Each row comes from the steps of one path. Every step used is in the known rows, and no mark comes twice. Write the path behind each row, first mark first.
Known rows
U G: -14  6  2  -7  15  -2  -12  3  -1  12  7  -2  8  7  13  2  -5  -3  -1  4  2  -9  -4  -22  3  -9  5  -5  8  -4  3  7  4  29  -8  -6
K X C: 2  -2  -3  -9  15  7  -28  6  -8  13  7  7  1  2  0  6  -19  -28  7  -7  3  -7  -5  11  -23  -14  -9  2  -2  -4  0  9  0  23  -2  -12
P L Z: 10  15  -4  6  14  -2  -5  11  -2  1  -4  -3  -6  0  6  -12  28  -3  -3  -1  30  -1  -1  11  -13  -16  -5  10  4  -7  4  16  -3  -16  1  -5
D C X K: 1  -8  -1  -6  19  14  0  10  -6  6  9  -7  2  -3  -12  9  -57  2  2  -9  -21  -6  -14  -1  -18  -1  -9  3  -7  0  4  9  5  23  -2  1
G L M: 9  6  -7  -7  7  -9  -14  -4  -6  15  3  1  0  8  -8  -11  8  -9  -4  -3  -3  -5  0  -19  4  -16  -8  3  3  -3  1  8  -4  23  -2  -6
A L: -6  11  4  3  9  -2  -12  3  2  6  -4  0  3  8  0  -8  -10  -2  -1  1  21  -6  -2  -11  -7  -15  -5  -7  6  -4  3  11  -6  -18  -6  -9
P L: -5  7  3  -1  9  0  -12  3  -5  3  6  0  -4  3  7  -5  6  4  -1  -1  31  -3  -1  -4  -7  -13  -5  3  7  -3  2  13  -2  -26  -3  -6
P X C: 1  -11  -5  1  11  4  7  8  -6  9  -2  -4  3  1  6  3  -24  -16  0  -2  31  -4  6  10  -16  -8  -12  22  2  -4  1  11  2  14  7  -9
W X P L Z: 7  24  -8  -11  10  -4  3  19  10  5  -12  4  -9  1  -5  -16  43  -11  -3  0  7  -3  -4  33  -27  -3  -7  -12  15  -7  -3  7  6  -33  7  -10
D S: -3  5  11  -12  7  -2  -13  -1  1  13  2  -5  1  1  -5  -1  -15  10  -1  -10  20  -8  -8  6  -12  -6  4  -7  6  -1  3  13  -1  40  0  -8
G U: 6  3  7  -12  8  -1  -18  -3  -8  9  2  -6  14  2  -9  3  -12  -5  0  -2  -1  -7  2  -15  -3  -6  4  1  5  -9  3  9  -3  5  -5  -4
C D: 2  11  0  -13  10  10  3  0  -5  2  5  -6  3  3  -10  -6  -17  -2  0  11  12  -14  -4  5  -16  -5  10  -7  4  -6  1  8  5  36  1  -6
U G L: -15  6  4  -5  13  1  -20  0  -2  18  6  0  4  13  16  0  10  -2  -3  6  4  -7  -7  -17  10  -13  -6  -5  7  -4  3  8  1  29  -5  -11
D C X: 2  4  -3  -10  14  9  -8  7  -4  5  6  -5  4  -3  -14  15  -19  -1  2  -9  -30  -6  -4  21  -14  -7  -9  -4  -5  -2  5  6  -1  23  1  -3
Z L G: -9  4  -1  -22  9  -1  -13  7  -2  18  3  -3  11  0  8  -5  19  0  -4  7  7  -5  -9  14  4  -12  -6  -4  11  -7  3  11  3  -5  -16  -10
A L G U: 1  6  7  1  3  3  -18  5  0  19  -5  -8  15  8  -2  -4  -12  -12  -2  7  0  -4  -2  0  14  -12  -4  5  13  -13  -3  8  1  -27  -13  -6
K X W: 5  21  5  -13  9  6  -22  -10  -6  6  3  9  3  2  6  4  4  0  4  -7  -1  -6  -5  -10  -20  -14  -9  -6  -3  1  5  12  2  12  -5  -9
U G L P X W: -8  11  3  -5  -5  1  5  -2  3  19  -2  1  -3  9  22  2  23  8  -8  8  4  -5  0  -22  10  -10  -16  14  7  -1  0  5  10  -2  9  -12
M L: -6  1  4  -8  10  -1  -10  8  1  8  -2  2  -1  6  1  -2  -1  2  0  0  15  -4  -1  -4  -3  -23  -2  -17  6  -1  8  12  -18  4  -4  -6
C X W: 5  8  -4  -10  9  13  -1  -5  -6  0  0  1  4  -1  -4  6  11  1  -3  -8  -9  -5  -4  -6  -7  -8  -10  1  1  3  3  12  7  12  1  -4
G L P: -1  13  3  -15  -5  -8  -18  1  -2  12  3  5  -3  8  3  -7  3  -4  -7  1  -15  -11  -7  -5  -3  -23  -4  -10  8  -4  1  4  -4  10  6  -10
D C: -6  13  3  -5  12  0  -8  5  -3  5  2  -4  5  0  -5  4  -27  6  -1  -11  -13  -7  -2  1  -18  -16  0  -8  -5  -3  7  9  -8  32  0  -3
G L P X C: 2  -7  -4  -4  -3  -1  -2  10  -3  18  -2  1  -7  6  6  0  -13  -19  -5  1  10  -6  2  15  -7  -15  -20  18  5  -5  -4  5  1  2  16  -15
Q A L: -13  15  0  7  3  1  -27  7  6  3  -1  -4  5  6  -13  -13  -6  2  4  4  24  -6  -3  -30  -17  -13  -2  -7  9  -3  -1  12  -6  -13  -1  -5
S D: -2  4  -1  -2  9  2  2  1  -7  8  3  0  8  1  3  -8  -29  8  -1  3  11  -13  -8  -35  -16  -3  5  -10  11  -1  3  8  1  48  -3  -5
S D C X W: -1  4  -5  2  10  23  15  1  -7  7  -1  -3  5  -5  -8  9  -26  14  -1  -9  -24  -6  -6  -25  -20  0  -12  -4  -6  5  3  8  4  45  5  -1
C D H: -2  5  2  -5  8  8  8  2  1  -3  8  0  15  -4  -21  -6  -25  -8  0  7  23  -11  -4  25  -11  -6  3  -10  1  -7  2  9  -2  21  -8  -6
M L P X: 2  0  2  -13  -5  -8  6  13  8  13  -2  3  -4  2  1  1  0  0  0  7  12  -6  5  8  -2  -20  -7  0  11  -4  3  4  -10  -25  6  -10
S D C X P L: -9  -3  -7  -2  9  19  9  20  1  12  3  0  -10  -7  -6  7  -15  11  1  -4  -19  -5  -5  -8  -21  12  -12  1  8  1  -5  2  3  -13  5  -6
A Q: 3  0  -1  -4  8  4  -14  -5  -3  2  3  -1  -11  0  0  -9  -19  -5  -5  3  -1  -11  0  -12  -14  -34  0  -8  2  -3  12  9  -5  14  -12  -8
W X C: 0  1  -6  -10  12  3  -6  8  -3  8  -3  1  7  5  -12  -3  -21  -28  -1  -6  4  -7  -4  24  -25  -11  -9  -21  4  -5  -3  8  5  27  6  -9
Z L A Q: -7  -4  2  -13  0  2  -30  1  3  5  5  -6  -11  -5  -11  -5  22  -1  -6  10  13  -4  -2  -26  -10  -27  -10  -14  6  -7  9  10  -8  -19  -13  -2
K X: 7  14  3  -18  13  -1  -31  -3  -6  10  10  8  4  3  -1  3  -3  -9  8  -1  0  -10  -6  7  -19  -12  -4  -9  3  -4  4  8  2  15  -9  -11
G L: -3  9  4  -8  8  -3  -19  -3  -6  10  2  1  1  10  4  -6  3  0  -3  -1  12  -7  -7  -5  -4  -16  -9  -6  4  -2  6  11  -6  22  0  -10

Write each row's path
11  19  -4  11  14  -4  -5  11  6  4  -12  -3  1  4  -1  -17  13  -10  -4  3  19  -4  -2  1  -13  -19  -6  1  3  -8  5  14  -7  -7  -2  -9 => A L Z
-15  4  -2  -15  -1  6  -21  16  8  3  6  0  -13  -1  -7  3  32  -3  0  0  -2  -2  -5  -2  -7  4  -11  0  18  -3  -8  4  6  -47  0  3 => C X P L A
0  -4  7  -11  4  6  -17  10  0  22  -3  -5  14  6  -1  4  -2  -8  1  5  -4  -3  -3  8  18  -18  -1  -4  14  -10  2  10  -10  -6  -13  -4 => M L G U
5  -13  -6  -7  -3  14  23  22  5  15  -4  -4  -8  1  -10  1  -23  -21  0  14  20  -9  5  23  -12  -13  -5  6  6  -6  -6  2  -4  -2  17  -10 => M L P X C D
5  6  5  -14  4  2  -17  1  -7  17  1  -8  18  4  0  1  -13  -9  0  3  -14  -8  -4  6  10  -9  4  6  12  -12  0  7  4  11  -13  -3 => L G U
-6  5  3  -17  -3  -7  -10  13  7  10  -1  5  -5  4  -3  -3  1  -3  -3  0  -10  -8  -2  -6  -2  -29  2  -19  10  -2  3  4  -16  -9  2  -6 => M L P
-1  11  -2  -5  10  17  3  0  -5  2  -1  -4  2  -3  -10  14  -9  8  -1  -15  -30  -3  -3  4  -15  -11  -13  -2  -12  3  5  11  0  19  5  -1 => D C X W
-12  18  -1  -20  2  1  -2  16  8  16  -3  3  -2  5  8  -11  14  -7  -2  3  -3  -6  -10  40  -9  -2  -8  -16  24  -6  -7  3  14  -37  -7  -10 => W X P L G
-9  -3  1  5  8  0  7  2  0  3  7  6  20  -5  -9  -6  -33  2  0  0  21  -9  -7  -18  -12  -4  -2  -10  8  -2  4  9  -5  34  -12  -5 => S D H
-1  11  -9  9  1  -5  -20  7  6  8  0  -3  3  4  -25  -18  2  -7  3  1  10  -4  3  -44  -12  -12  -2  3  8  -3  -5  10  -6  -12  -2  -1 => Q A L M
7  -2  -10  -20  12  -11  -9  3  -5  13  3  0  5  -4  -16  -7  24  -5  -5  0  6  -1  4  -25  -2  -8  -5  3  3  -4  0  9  -3  -12  -8  -6 => Z L M
-2  13  -1  3  -13  -6  -9  13  12  8  -1  -3  -1  3  -11  -9  -5  1  5  12  19  -8  3  -17  -17  -11  -9  9  13  -6  -5  4  1  -39  10  -8 => Q A L P X
-9  -6  -4  -7  -5  15  -21  11  10  2  7  -1  -31  -5  -11  -2  23  -9  -1  4  -8  -4  -2  -7  -8  -15  -14  -3  15  -4  -1  3  3  -55  -7  0 => C X P L A Q
-7  9  1  -2  4  3  -10  7  -3  13  5  -2  0  4  17  -7  3  0  -2  2  20  -4  -8  19  6  -16  -5  6  13  -6  0  11  5  -19  -11  -5 => P L G
-2  17  0  -27  10  -2  -26  5  2  12  5  12  -2  0  2  2  2  -7  7  -3  -18  -11  -5  1  -25  -3  -1  -8  9  -2  1  3  1  -1  -7  -14 => K X P
2  -1  -6  -2  13  15  6  8  -6  10  6  -4  6  -5  -15  10  -34  5  3  -3  -26  -9  -9  -9  -20  2  -6  -8  1  -1  2  5  2  49  2  -3 => S D C X
-3  6  -10  -9  5  -7  -2  11  2  9  0  4  -10  -1  -4  -13  17  -4  -3  -8  0  -2  5  -22  -5  -2  0  11  12  0  -6  5  0  -41  -2  -4 => X P L M
-6  1  -6  -16  9  9  -8  13  2  5  4  4  -13  -3  -1  3  21  -1  1  -4  -4  -4  -3  11  -7  4  -9  6  13  0  -4  6  6  -47  0  -10 => C X P L
1  -14  4  -9  1  -3  13  16  5  14  0  0  -7  2  6  -5  -35  5  0  7  19  -6  -5  -15  -6  -12  -7  7  11  -1  3  7  -4  -27  4  -5 => M L P X K
2  -20  3  -9  -5  16  20  20  10  25  -5  -8  -13  -2  -16  3  -28  -12  2  9  33  -8  -1  38  -13  -5  -5  7  7  -5  -8  5  -2  17  22  -13 => M L P X C D S
7  9  0  -16  -4  -13  3  5  1  8  3  0  1  -1  1  0  -9  -1  -3  5  2  -11  4  8  -10  -9  -2  11  10  -5  2  2  5  -8  6  -8 => L P X
6  4  -16  6  14  18  16  28  5  10  -6  -3  -9  -10  -6  -1  9  3  0  -3  -19  -2  -6  4  -27  9  -12  9  6  -3  -2  5  1  -3  9  -5 => S D C X P L Z
-12  18  0  -2  -11  -5  -25  14  10  5  -1  1  1  5  -15  -14  -6  -3  1  5  -2  -10  -3  -30  -16  -18  1  -12  12  -4  -4  4  -5  -25  5  -5 => Q A L P
-13  11  0  -10  7  1  -7  12  3  5  0  5  -11  1  11  -7  14  6  -2  -4  14  -4  1  -8  -13  -3  -1  3  13  0  -2  8  -2  -40  -1  -9 => X P L
-6  0  -9  -11  11  15  10  16  2  12  1  0  0  -7  -11  9  -29  6  2  -6  -44  -10  -7  -11  -25  11  -3  -7  7  1  -2  0  3  35  3  -5 => S D C X P
4  3  4  -15  14  -1  -2  3  -2  6  4  -1  7  5  -9  -10  -44  -5  -1  1  9  -10  -17  0  -24  -1  -2  -21  8  -2  2  9  13  19  -4  -3 => W X K
-8  4  4  -13  0  7  -14  12  0  19  -2  -3  2  2  9  -2  9  -4  -1  -1  -7  -3  -1  4  9  1  0  14  20  -10  -6  6  4  -51  -9  -6 => X P L G U
-16  17  -1  6  -2  5  -24  12  8  12  -2  -5  10  9  -3  -15  -7  -4  5  8  13  -8  -10  -8  -5  -16  -3  -4  17  -6  -3  11  0  -6  -11  -4 => Q A L G
0  -15  -7  -18  1  -3  3  17  -1  17  -2  -1  -1  -6  -1  5  3  -15  -5  4  16  -2  5  6  -13  -7  -17  18  4  -5  -4  5  0  -33  11  -15 => Z L P X C
-16  -3  6  3  -1  6  -35  -2  6  14  8  -5  -15  10  8  -4  13  -8  -5  13  0  -7  -6  -33  9  -30  -10  -13  9  -7  7  6  -2  21  -11  -2 => U G L A Q
7  -11  2  -11  -4  12  19  13  4  20  0  -11  -8  -4  -16  0  -43  -12  0  6  23  -13  -3  32  -20  4  0  17  6  -7  -9  3  12  35  22  -12 => L P X C D S
